What can hang from each mark
q574: q934 q941
q557: q596
q465: q332
q941: q574
q330: q288
q332: q330 q726 q934
q934: q332 q574 q596

Each row was made from one small tree. Brackets hold a mark, then the marks that hang from it, in the order of their numbers. Every link used is in the known rows. Write each row's tree.
Known rows
(q332 q330 (q934 q574)): [-2.39  0.07 -1.27  0.04  0.93  1.25 -3.44  3.46 -3.55  2.33  0.51  1.35
  1.14 -2.02  1.43 -1.90 -1.31 -3.03 -2.07]
(q332 q934): [-1.46 -0.73 -2.75 -0.22 -0.67  2.97 -2.32  3.85 -1.86 -0.22 -0.54  1.57
  4.19 -0.66  0.59 -2.84 -2.05 -2.74 -2.84]
(q557 q596): [-1.03  2.39 -2.96 -1.01 -0.96  4.19 -1.91  4.03 -1.73  0.06 -1.48  0.75
 -0.57  1.55  0.91 -1.05 -1.70 -1.53 -1.74]
(q941 q574): [-1.01  0.16 -0.75 -1.30 -0.48  3.39 -1.05  3.49 -2.25 -0.10 -3.51  0.99
 -1.06 -0.02  1.00 -2.40 -1.74 -2.47 -2.58]
(q465 (q332 (q934 q596))): [-1.14 -2.91 -1.36 -0.87 -0.52  1.85 -0.13  2.96 -0.98  0.91 -0.86  1.88
  3.29  3.29  0.44  0.16 -1.14 -3.06 -2.46]
(q574 (q934 (q332 q330)) q941): [-3.39 -1.59 -2.31 -0.57  0.90  1.95 -1.65  3.88 -3.12  2.49 -1.01  0.55
  3.63 -5.14  1.45 -0.06 -4.75 -3.01 -1.24]
(q465 (q332 q330)): [-2.68  0.86 -2.94 -1.96 -2.00  3.57 -2.27  2.28 -0.42  1.95 -0.26  1.07
  2.08 -0.38  2.63 -0.63 -3.21 -2.54 -1.21]
(q934 q574 q596): [-1.36 -0.72  0.87 -1.40  1.49  1.58 -0.91  4.13 -3.43  1.40 -2.31  1.81
 -0.23  2.08 -0.03  0.64 -0.01 -3.13 -1.91]
(q934 q596): [-1.11 -0.02 -0.71 -1.53 -0.07  2.59 -1.63  3.52 -2.85 -0.68 -1.69  1.57
  1.20  1.27  0.37  0.08 -1.59 -2.59 -1.44]
(q465 (q332 q330 q726)): [-2.54  1.58 -3.45 -2.88 -2.19  2.89 -2.87  3.44 -0.91  3.12  0.67  0.83
  2.26 -1.16  3.90 -0.28 -2.90 -2.88  0.26]
(q332 (q330 q288) q726 q934): [-1.57  1.82 -3.06 -1.18  0.09  1.23 -4.49  3.81 -2.85 -0.71  1.64  0.89
  3.48 -1.95  2.92 -1.82 -4.22 -2.14  0.22]
(q941 (q574 (q934 q332 q596))): [-0.93 -3.02  1.14 -0.97  1.13  1.17  0.64  3.84 -4.20  0.92 -3.59  1.40
 -1.54 -0.16 -0.51  1.98 -2.66 -2.90 -1.96]
(q941 (q574 q934)): [-1.86 -1.18 -0.88 -0.22  0.19  3.40 -0.13  4.63 -3.43  0.29 -4.27  0.86
  1.61 -1.33  0.31 -1.47 -2.16 -2.58 -3.65]
(q332 q726 q934): [-1.31  0.02 -3.16 -1.17 -0.67  2.13 -2.95  5.03 -2.35  0.94  0.42  1.36
  4.54 -1.35  1.87 -2.49 -1.80 -3.09 -1.48]
(q332 (q330 q288) q726 (q934 q596)): [-1.02  1.15 -1.22 -1.27  1.08 -0.11 -3.83  3.54 -4.19 -1.28  1.66  1.00
  1.52 -0.19  2.26  0.29 -3.24 -2.27  0.82]
(q941 (q574 (q934 (q332 q726)))): [-1.41 -1.64 -1.04 -1.79  0.12  1.86 -0.73  5.28 -3.40  2.55 -2.63  1.01
  0.62 -2.46  1.37  0.31 -3.17 -3.15 -1.15]
(q465 q332): [-1.86 -0.60 -2.87 -2.05 -1.98  4.34 -0.63  3.21  0.68  1.45 -1.97  1.55
  3.61  1.81  1.48 -1.15 -2.46 -2.74 -2.40]
(q332 q726 (q934 (q574 q941))): [-2.28 -2.21 -1.46 -0.48  2.19  0.81 -0.97  6.13 -2.82  3.46 -1.19  0.89
  4.12 -1.70  1.64 -2.70 -0.27 -4.06 -2.11]
(q332 q726 (q934 q574 q596)): [-1.10 -1.55  0.23 -0.95  1.89 -0.11 -1.62  5.42 -4.34  2.40 -0.24  1.73
  1.41  0.97  0.81  0.10  0.54 -3.70 -1.20]
(q574 (q934 (q332 q330) q596) q941): [-2.88 -2.35 -0.67 -0.59  1.92  0.60 -0.89  3.62 -4.43  1.91 -1.06  0.69
  1.90 -3.58  0.81  2.11 -3.92 -3.23 -0.53]

Write each row's tree
[-2.10 -2.07  0.92 -0.96  3.02  1.14  0.40  4.58 -3.35  1.94 -3.37  1.15
  0.71  1.01  0.14 -0.08  0.14 -3.54 -2.15]	(q934 (q574 q941) q596)
[-2.24 -1.70  1.29 -1.61  2.90 -0.49 -1.24  3.16 -3.96  3.50 -0.83  1.01
 -2.30 -1.64  1.09  1.65 -2.14 -3.50  0.13]	(q934 (q332 q330) (q574 q941) q596)
[-1.77 -2.87  0.45 -0.60  3.26 -0.61 -0.22  5.88 -4.16  2.90 -1.10  1.04
  2.23 -0.17  1.01 -0.46  0.70 -4.13 -1.42]	(q332 q726 (q934 (q574 q941) q596))
[-2.66 -2.62 -0.66  0.00  1.98  2.24  0.60  5.21 -3.85  0.28 -3.36  0.80
  5.01 -1.03 -0.17  0.30 -1.82 -3.20 -2.84]	(q574 (q934 q596) q941)
[-1.40 -2.27 -0.73 -0.98  0.19  2.49 -0.07  4.05 -2.89  1.50 -3.55  1.23
  0.34 -1.58  0.11 -0.15 -3.46 -2.78 -2.60]	(q941 (q574 (q934 q332)))
[-2.34  0.07 -3.68 -1.50 -1.68  1.81 -2.89  3.57 -1.26  3.07  1.76  1.00
  3.63 -1.24  3.51 -1.12 -2.52 -3.15 -0.49]	(q465 (q332 q330 q726 q934))
[-1.29  2.08 -2.55 -3.16 -0.25  1.45 -4.44  3.10 -1.86  0.54  1.17  1.03
  0.81 -2.02  3.04  0.40 -5.88 -2.17  1.88]	(q934 (q332 (q330 q288) q726))
[-2.17  0.41 -0.95 -1.96  0.47  1.32 -3.33  2.90 -2.69  3.46  0.11  1.57
 -1.44 -2.15  1.60  0.32 -3.04 -2.96 -0.38]	(q934 (q332 q330) q574)
[-3.04 -1.28 -1.16  0.44  2.20  0.77 -1.98  4.09 -3.42  2.83 -0.45  0.68
  2.01 -3.20  1.57 -2.55 -1.29 -3.42 -2.34]	(q332 q330 (q934 (q574 q941)))
[-1.57 -3.24  1.19 -1.72  2.96  0.28  0.51  4.01 -2.70  3.12 -2.51  1.51
 -0.61  0.67 -0.08  1.28 -1.25 -3.70 -1.00]	(q934 q332 (q574 q941) q596)
[-2.78 -0.92 -0.58 -1.51  1.91  0.91 -1.88  3.37 -2.57  4.03 -0.88  0.87
 -0.53 -3.26  1.71 -0.42 -2.88 -3.35 -0.54]	(q934 (q332 q330) (q574 q941))
[-1.95 -1.70 -1.14 -2.52  1.90  1.04 -0.83  5.52 -1.96  4.64 -1.64  1.09
  1.33 -1.68  1.83 -0.48 -1.87 -3.93 -0.29]	(q934 (q332 q726) (q574 q941))
[-2.07  1.81 -3.25 -2.97 -1.19  2.62 -2.76  3.06 -0.17  0.96  0.24  0.83
  3.04  0.61  3.79 -0.05 -4.60 -2.18  0.66]	(q465 (q332 (q330 q288) q726))
[-1.92 -0.64 -1.67 -1.64 -0.74  0.39 -2.33  3.28 -2.59  2.49  1.79  1.12
  1.65  0.27  2.91  1.11 -1.71 -3.29  0.17]	(q465 (q332 q330 q726 (q934 q596)))
[-0.64 -0.51 -0.79 -3.22 -0.09  0.93 -2.16  4.21 -2.83  1.57  0.08  1.67
  0.05  0.24  1.39  1.85 -2.53 -3.18  1.03]	(q934 (q332 q726) q596)
[-2.12  1.13 -3.04 -2.13 -1.14  3.32 -2.27  1.90  0.29 -0.10 -0.83  1.11
  2.78  1.33  2.49 -0.42 -4.62 -1.78 -0.82]	(q465 (q332 (q330 q288)))
[-0.94 -2.36  0.80 -1.93  1.16  0.43 -0.06  5.01 -4.73  2.15 -2.64  1.17
 -1.12 -0.86  0.72  2.42 -2.33 -3.33 -0.42]	(q941 (q574 (q934 (q332 q726) q596)))
[-1.44 -1.88  0.95 -0.32  1.06  2.04  0.58  4.35 -4.75 -0.19 -4.23  1.07
 -0.01  0.29 -0.35  0.68 -1.26 -2.75 -3.04]	(q941 (q574 (q934 q596)))
[-1.29  1.04 -0.92 -3.11 -0.19  0.27 -3.89  3.30 -3.91  2.14  1.64  1.20
 -1.72 -1.98  2.59  2.30 -3.34 -2.97  2.18]	(q934 (q332 q330 q726) q596)
[-1.84  0.08  0.23 -0.92  1.80 -0.89 -3.28  4.47 -5.44  3.03  1.52  1.20
 -0.52 -1.26  2.07  0.69 -0.37 -3.55  0.00]	(q332 q330 q726 (q934 q574 q596))
[-1.45 -2.54  0.97 -2.62  2.98 -0.38 -0.21  5.25 -3.29  4.20 -1.60  1.27
 -0.37 -0.17  1.17  1.63 -1.01 -4.07  0.47]	(q934 (q332 q726) (q574 q941) q596)
[-0.93 -1.77  0.99 -2.14  1.59  0.79 -1.05  3.60 -2.89  2.48 -1.62  2.19
 -1.58  1.67 -0.25  1.88 -1.22 -3.27 -0.84]	(q934 q332 q574 q596)
[-1.12 -0.11  1.12 -2.19  2.45 -0.22 -2.47  2.32 -3.34  0.84 -0.27  1.71
 -2.66  1.12  0.81  2.67 -3.58 -2.41  0.78]	(q934 (q332 (q330 q288)) q574 q596)
